Each row was made from one path, in order. Every step used is in the known rows, and no mark comes twice. Write each row's path.
Known rows
gafo bogi pizeg nofof: [-0.57 -2.07  1.32  1.00  0.89  0.78  0.73 -2.21  0.27 -0.55 -0.52 -2.98
 -2.20 -1.30 -0.36  1.13 -1.85 -0.51  1.72 -0.51  1.40 -0.78 -0.47]
pizeg bobu kevet: [ 2.26  1.38 -2.00 -1.91 -1.54  1.56  1.46 -2.38 -1.41 -1.16 -0.02  1.24
 -1.64 -1.38 -0.89  0.10 -2.02 -1.32 -0.08 -1.68 -0.80  0.98  0.13]
gafo bogi pizeg: [ 0.95 -1.89  0.91 -1.33  1.41 -0.90  1.90 -3.29 -1.68  0.92 -2.14  0.05
 -0.81 -2.23 -0.31  1.80 -1.26  0.28  2.76  1.32 -0.48 -3.90 -1.92]
liko mogotif: [ 0.06  0.36  1.20 -1.01 -0.24 -2.02 -0.83  0.48  2.18  0.59  2.21  3.19
 -0.12  0.33  1.33 -0.64  0.70  0.33 -0.34  0.93  0.14 -0.29 -0.34]
gafo bogi pizeg bobu kevet: [ 2.24  0.53 -1.82 -2.51 -0.55  1.12  2.56 -3.22 -1.99 -0.44 -0.85  0.74
 -1.56 -2.15 -0.94  0.76 -2.46 -1.58  1.17 -0.76 -0.48 -0.46 -0.38]
nofof liko moriv: [ 0.21  1.10  0.76  0.60  0.88  2.72  1.05  0.83 -2.07  0.56  0.30  0.56
  1.87  0.42  0.23 -0.01  3.26  2.10 -1.98 -0.70 -0.98 -2.87 -0.99]
bobu kevet: [ 3.03  0.72 -1.51 -1.85 -0.33  2.69  1.22 -2.11 -0.95 -1.24 -0.43  1.69
 -0.65 -1.25 -0.78  0.62 -1.21  0.89 -0.30 -1.33 -0.16  0.18 -0.03]
pizeg nofof: [-0.60 -0.78  1.09  1.82 -0.43  1.42 -0.76 -1.07  1.05 -1.56  0.69 -2.34
 -2.21 -0.24 -0.32  0.17 -1.26 -0.05 -0.05 -1.81  0.98  1.30  0.22]
nofof pizeg bobu: [-1.30 -0.03 -1.25  0.85 -1.84 -2.16 -1.00 -0.45 -0.03 -0.35 -1.54 -0.32
 -0.81 -0.18  0.96  1.36 -1.62 -1.90  0.44 -1.15 -1.37 -0.41 -0.05]
moriv pizeg: [-0.81  0.36  0.63  0.38  0.65 -1.69  0.95 -0.89 -2.53 -0.59 -2.63  4.01
 -0.66 -0.40  1.90  0.60 -1.78 -0.13 -2.29  1.03 -1.77  0.34  0.05]
nofof liko mogotif: [ 0.67  0.76  1.95 -0.56  0.80 -1.93  0.15  2.55  1.92  2.23  2.78  2.56
  1.40  0.82  1.38 -0.90  1.09  2.03 -0.50  0.89 -0.31 -2.15 -0.77]
bogi pizeg bobu kevet: [ 2.46  0.49 -1.32 -2.87 -0.71  1.13  2.37 -2.77 -1.76 -0.90 -1.13  1.19
 -1.96 -1.57 -0.33  0.43 -2.03 -1.54  0.84 -0.96 -0.51  0.94 -0.57]
pizeg nofof liko mogotif: [-0.06  0.34  2.15  0.45  0.87 -1.26 -0.03  2.82  2.66  1.73  3.33  0.92
  0.69  1.06  1.32 -1.05  0.64  1.61 -0.58  0.28  0.72 -1.02 -0.15]
bobu pizeg nofof: [-1.50 -2.69 -0.53  2.18 -0.91  1.80 -1.06 -0.84  1.55 -2.65 -0.09 -2.94
 -0.81 -0.89  1.01  0.91 -2.51 -0.57  0.15  0.39  1.45  2.78  0.76]
gafo bogi pizeg bobu: [-0.16 -0.39  0.15 -1.10 -0.89 -2.18  1.54 -3.06 -2.00  0.59 -1.07 -0.31
 -2.25 -1.94 -0.34  0.67 -2.17 -2.69  2.37  0.24 -1.56 -1.94 -1.40]
bobu pizeg: [-0.41 -2.76 -1.73  0.39 -1.27  0.52 -0.78 -1.34  0.19 -2.13 -1.41  0.08
  1.12 -1.63  1.76  1.54 -2.21  0.21  0.58  2.66 -0.37  1.16 -0.18]
pizeg nofof liko moriv: [-0.50  0.79  1.04  1.57  0.95  3.40  0.77  1.12 -1.35  0.10  0.85 -1.06
  1.17  0.66  0.13 -0.13  2.85  1.59 -2.13 -1.32  0.05 -1.81 -0.39]
mogotif pizeg nofof liko moriv: [-1.21  0.57  0.20  1.15  0.97  3.05  0.43  1.47 -1.71 -0.09  0.91 -1.06
  1.82  0.64 -0.23 -0.64  3.06  1.83 -1.31 -0.86  0.65 -1.09 -0.20]
moriv liko mogotif pizeg: [-1.38 -0.73 -0.63 -3.28 -0.14 -3.02 -0.80  0.97  0.81  0.06  0.26  2.50
  2.28  0.74 -0.01 -1.65  0.99  0.67  1.42  1.98  1.34  0.74  0.38]
kevet bobu: [ 1.66  0.21  2.01 -0.04 -1.06 -2.88 -2.13 -2.26  1.80  1.43 -0.68 -1.62
 -1.61  0.85 -2.74  0.17  0.50 -1.58  0.64 -0.44 -1.52 -2.04 -2.21]
moriv liko nofof: [ 2.03 -1.39  2.72 -2.68 -0.91  0.07  0.72 -0.94  1.28  0.33 -4.38  1.45
  0.33  1.76 -2.12 -2.56  2.26  0.13 -0.55 -0.22 -0.62 -0.49  2.09]
kevet bobu pizeg nofof liko: [ 0.37 -1.31  1.34  2.28  0.48  0.43 -0.07  1.66  1.39  0.96  0.63 -3.59
  1.07  0.41 -0.07  0.34 -1.08  1.49  0.13  0.12 -0.11 -1.26 -0.81]
mogotif liko moriv: [-0.07  1.79 -0.55 -0.47  0.87  2.82  0.10  1.37 -1.95 -2.44  0.35  0.57
  0.41 -0.91  0.29 -1.51  3.20  0.67 -1.92  0.32 -0.75 -1.74 -0.93]
nofof liko mogotif pizeg bobu kevet: [ 1.30  1.48 -2.60 -2.69 -0.86  0.41  1.22 -0.18 -1.26 -0.18  1.29  1.59
  0.32 -0.73 -0.85 -1.02 -1.23 -0.38  0.81 -0.56  0.26  1.26  0.40]
liko mogotif pizeg: [-1.73 -0.20 -1.37 -2.06 -0.22 -2.49 -1.70  0.73  0.15 -0.20  1.67  2.45
  1.53  0.06 -0.21 -1.68  0.82  0.97  2.19  1.77  1.56  1.36  0.12]
pizeg bobu: [-0.21  0.84 -0.05 -0.25 -2.26 -1.53 -0.03 -1.95 -1.19 -0.44  0.16  0.35
 -2.31 -0.87 -0.38 -0.18 -1.58 -2.36  0.68 -1.07 -1.95  0.22 -0.63]
pizeg nofof liko: [ 0.70 -0.04  2.01  1.94  0.98  1.19  0.83  1.76  0.16  1.06  1.30 -2.26
  0.31  0.31 -0.09 -0.03 -0.42  2.64 -0.13 -1.47 -0.31 -1.91 -0.65]
moriv kevet bobu: [ 2.40  2.02  1.13  0.62  0.12 -2.57 -1.76 -2.08  0.59  3.12 -0.14 -0.44
 -1.81  1.11 -2.64  1.85  1.52 -1.88  0.18 -0.11 -2.16 -0.86 -1.42]

Which path is each row?
[-1.12 -2.55  0.16  2.31 -1.18  0.36 -1.96 -1.15  2.69 -1.71 -0.16 -4.21
 -1.21 -0.16 -0.21  0.79 -2.06 -1.67  0.31  0.45  1.31  2.19  0.07]
kevet bobu pizeg nofof
[ 0.49 -0.83 -1.23  1.27 -0.18 -0.36 -1.19 -0.53  0.41  1.05 -0.94 -1.14
  1.64  0.03  0.19  2.25  0.47 -1.01 -0.27  2.88 -1.15  0.29 -0.67]
nofof liko moriv kevet bobu pizeg
[ 0.09 -1.37  0.87  2.19  0.61  1.39  0.55  1.86  0.54  0.31  0.71 -2.68
  1.31 -0.16  0.84  0.41 -1.32  2.30  0.01  0.08  0.03 -0.90 -0.30]
bobu pizeg nofof liko
[-0.35 -2.10  2.00  0.56  0.73  0.83  0.55 -1.74  0.54 -1.26 -0.85 -2.41
 -2.72 -0.49  0.56  0.57 -1.33 -0.52  1.16 -0.86  1.38  1.23 -0.77]
bogi pizeg nofof
[-0.18 -1.78 -0.30  0.89 -0.23 -0.41 -1.93  0.81  1.73 -0.06 -4.22  0.30
  1.32  1.34  0.17  0.65  1.16  1.29  0.16 -0.70  0.35 -0.87  1.85]
liko nofof pizeg
[-1.73  0.96 -1.06 -1.36 -1.53 -3.19 -0.54  0.80 -0.86  0.59  1.95  1.01
  0.14 -0.08 -0.30 -1.89 -0.51 -1.41  1.94  0.53 -0.36  0.96 -0.14]
nofof liko mogotif pizeg bobu
[ 1.56  2.41  1.32  1.71  0.88 -0.78 -1.24 -0.69  0.36  3.33  0.63 -1.80
 -0.94  1.79 -2.54  1.49  3.04 -1.63 -1.00 -0.65 -1.41 -1.04 -1.05]
pizeg nofof liko moriv kevet bobu
[ 0.55 -0.31  2.25 -2.70 -0.18 -2.81  0.46  0.78  3.14  1.10  0.13  3.36
  0.94  1.34  1.55 -0.60  0.91 -0.12 -1.44  1.26 -0.09 -1.29 -0.02]
moriv liko mogotif
[-2.38 -0.16  0.87  2.37  0.58  1.53  0.28 -0.33 -0.92 -1.87 -0.84 -0.14
 -1.50  0.29  1.30  0.10 -0.60 -0.99 -2.84 -0.79  0.84  2.20  1.01]
liko moriv pizeg nofof
[-0.81  0.21 -0.97  0.17 -1.52 -1.70 -1.12  1.06  0.30 -0.75 -2.12 -0.49
 -0.67  0.17  0.03 -1.04 -0.30 -1.86  0.57 -0.71 -1.11 -0.12  1.02]
mogotif liko nofof pizeg bobu
[ 0.20  3.06 -1.19  1.60  2.14  2.46  0.62  0.79 -3.20  2.12  1.35  1.15
  0.95  0.66 -0.19  1.95  3.45  1.11 -1.24 -0.15 -0.62  0.82  0.84]
mogotif pizeg nofof liko moriv kevet
[ 1.24  0.90 -2.43 -3.73 -1.34 -0.04  1.39 -1.12 -0.56 -0.76 -0.01  2.00
  0.10 -0.50 -0.83 -0.88 -1.31 -1.46  0.31 -0.36  0.41  1.63  0.79]
moriv liko mogotif pizeg bobu kevet
[ 0.36 -0.49 -1.85  0.76 -0.15 -0.29 -1.69 -0.29  0.54 -0.44 -0.87 -1.15
  0.97 -0.61  0.28  1.58  0.39 -1.73 -0.28  3.37 -1.06  0.81 -0.70]
mogotif liko moriv kevet bobu pizeg
[-0.22 -0.44  1.88  0.66  0.45 -2.03 -0.86  2.73  3.70  1.87  2.92 -0.29
  1.17  1.29  1.15 -0.79  0.31  0.58 -0.38  1.45  0.85 -0.68 -0.46]
kevet bobu pizeg nofof liko mogotif
[-2.03  0.74 -1.42 -1.60 -2.04 -3.26 -0.99 -0.22 -0.74 -0.18  1.66  1.29
 -0.59 -0.31 -0.35 -1.79 -0.70 -2.26  2.04  0.50 -0.16  1.81  0.03]
liko mogotif pizeg bobu
[ 1.48  1.61 -1.98 -1.71 -0.91  0.69  2.05 -1.99 -2.37 -1.18 -1.14  2.70
 -1.49 -1.25  0.12  0.20 -2.72 -1.76 -1.31 -0.92 -1.10  1.67  0.56]
moriv pizeg bobu kevet
[ 0.06 -0.22  2.62 -0.27  1.41 -1.48  0.58  2.51  2.45  1.85  2.59  0.87
  0.51  0.94  1.80 -0.87  0.59  1.39 -0.02  0.76  0.96 -1.09 -0.72]
bogi pizeg nofof liko mogotif
[-0.28 -0.25  0.85  1.32  1.06  0.68  0.31  2.15 -0.44  0.81  1.39 -2.30
  1.25  0.35 -0.60 -0.71 -0.27  2.84  0.98 -0.85  0.55 -0.98 -0.34]
mogotif pizeg nofof liko
[-2.02 -1.18 -0.56  0.88 -0.37  0.72 -1.49 -0.44  0.18 -1.91  0.91 -2.39
 -0.90 -0.19 -1.06 -0.82 -0.93  0.20  1.65 -0.94  2.21  2.64  0.71]
mogotif pizeg nofof
[ 0.15 -2.28  0.45 -0.29 -0.17 -0.93 -1.00  0.99  2.41  0.29 -5.67  0.46
  2.07  2.03  0.36  0.59  1.39  1.00 -0.61 -0.43  0.17 -1.46  2.09]
moriv liko nofof pizeg
[ 0.49  2.19 -1.15  2.28  1.89  3.04  0.80  0.61 -2.50  1.69  0.92  0.87
  0.98  0.29  0.79  2.78  2.74  0.65 -1.94  0.49 -1.05  0.92  0.83]
bobu pizeg nofof liko moriv kevet
[ 0.91  2.55 -0.41  1.77  2.85  2.46  1.73 -0.22 -3.27  2.92  0.72  0.75
  0.42 -0.08  0.00  3.02  2.94  0.67 -1.13  0.10 -1.02 -1.22  0.29]
gafo bogi pizeg nofof liko moriv kevet
[-2.24  0.41  0.55  2.02  1.12  1.60  0.33  0.95 -1.02 -2.55 -0.49 -0.45
 -1.46 -0.08  1.39 -0.68 -0.47 -0.81 -2.86 -0.32  0.72  1.82  0.86]
mogotif liko moriv pizeg nofof
[-0.66 -0.12  0.69  1.80  0.51  2.54  0.05  0.99 -0.24  0.19  0.37 -2.22
  1.64  0.85 -0.09  0.11  2.55  0.60 -1.91 -0.16  0.15 -1.39 -0.63]
kevet bobu pizeg nofof liko moriv
[-1.28  0.01 -0.86 -1.74  0.49 -2.38 -1.01  2.23 -0.02  0.94  2.09  1.95
  2.54  0.39 -0.15 -1.91  1.07  2.12  2.08  1.73  1.21  0.13 -0.12]
nofof liko mogotif pizeg
[-0.01 -1.02 -0.70  0.47  0.43 -0.22 -1.85  2.58  1.61 -1.01 -3.72 -0.14
  1.40  0.73  0.35 -0.67  1.38  1.58  0.14  0.03  0.17 -1.32  1.53]
mogotif liko nofof pizeg
[-2.17 -1.36  0.24 -0.32 -0.16 -0.70 -1.08  0.79  2.07 -1.10  1.19 -1.26
 -0.03  0.86 -0.21 -1.27 -0.28 -0.20  0.76 -0.03  2.73  2.53  1.13]
moriv liko mogotif pizeg nofof
[ 1.88  1.09 -2.73 -1.74 -0.90  1.50  0.68  0.07 -0.37 -1.58 -1.59  0.58
 -0.50 -0.79 -0.62 -0.62 -1.10 -0.95 -0.15 -1.23 -0.19  0.67  1.28]
mogotif liko nofof pizeg bobu kevet
[ 0.97  1.30 -2.93 -2.88 -1.37  0.35  0.78 -1.20 -1.05 -1.02  1.00  1.92
 -0.46 -0.99 -0.89 -0.92 -1.44 -1.24  0.90 -0.54  0.51  2.08  0.63]
liko mogotif pizeg bobu kevet
[-2.44 -0.94 -0.27  0.49 -0.20 -0.30 -1.73  0.62  1.53 -1.37  2.14 -1.37
 -0.55  0.30 -0.32 -1.31 -0.39 -0.01  1.29 -0.21  2.86  2.92  0.94]
liko mogotif pizeg nofof
[-0.10  0.22  2.02  2.22  1.56  0.36  1.41  2.12 -0.76  1.08  0.19 -0.79
  0.45  0.50  0.89  0.00 -1.11  2.13 -1.39 -0.73 -0.63 -1.22 -0.21]
moriv pizeg nofof liko
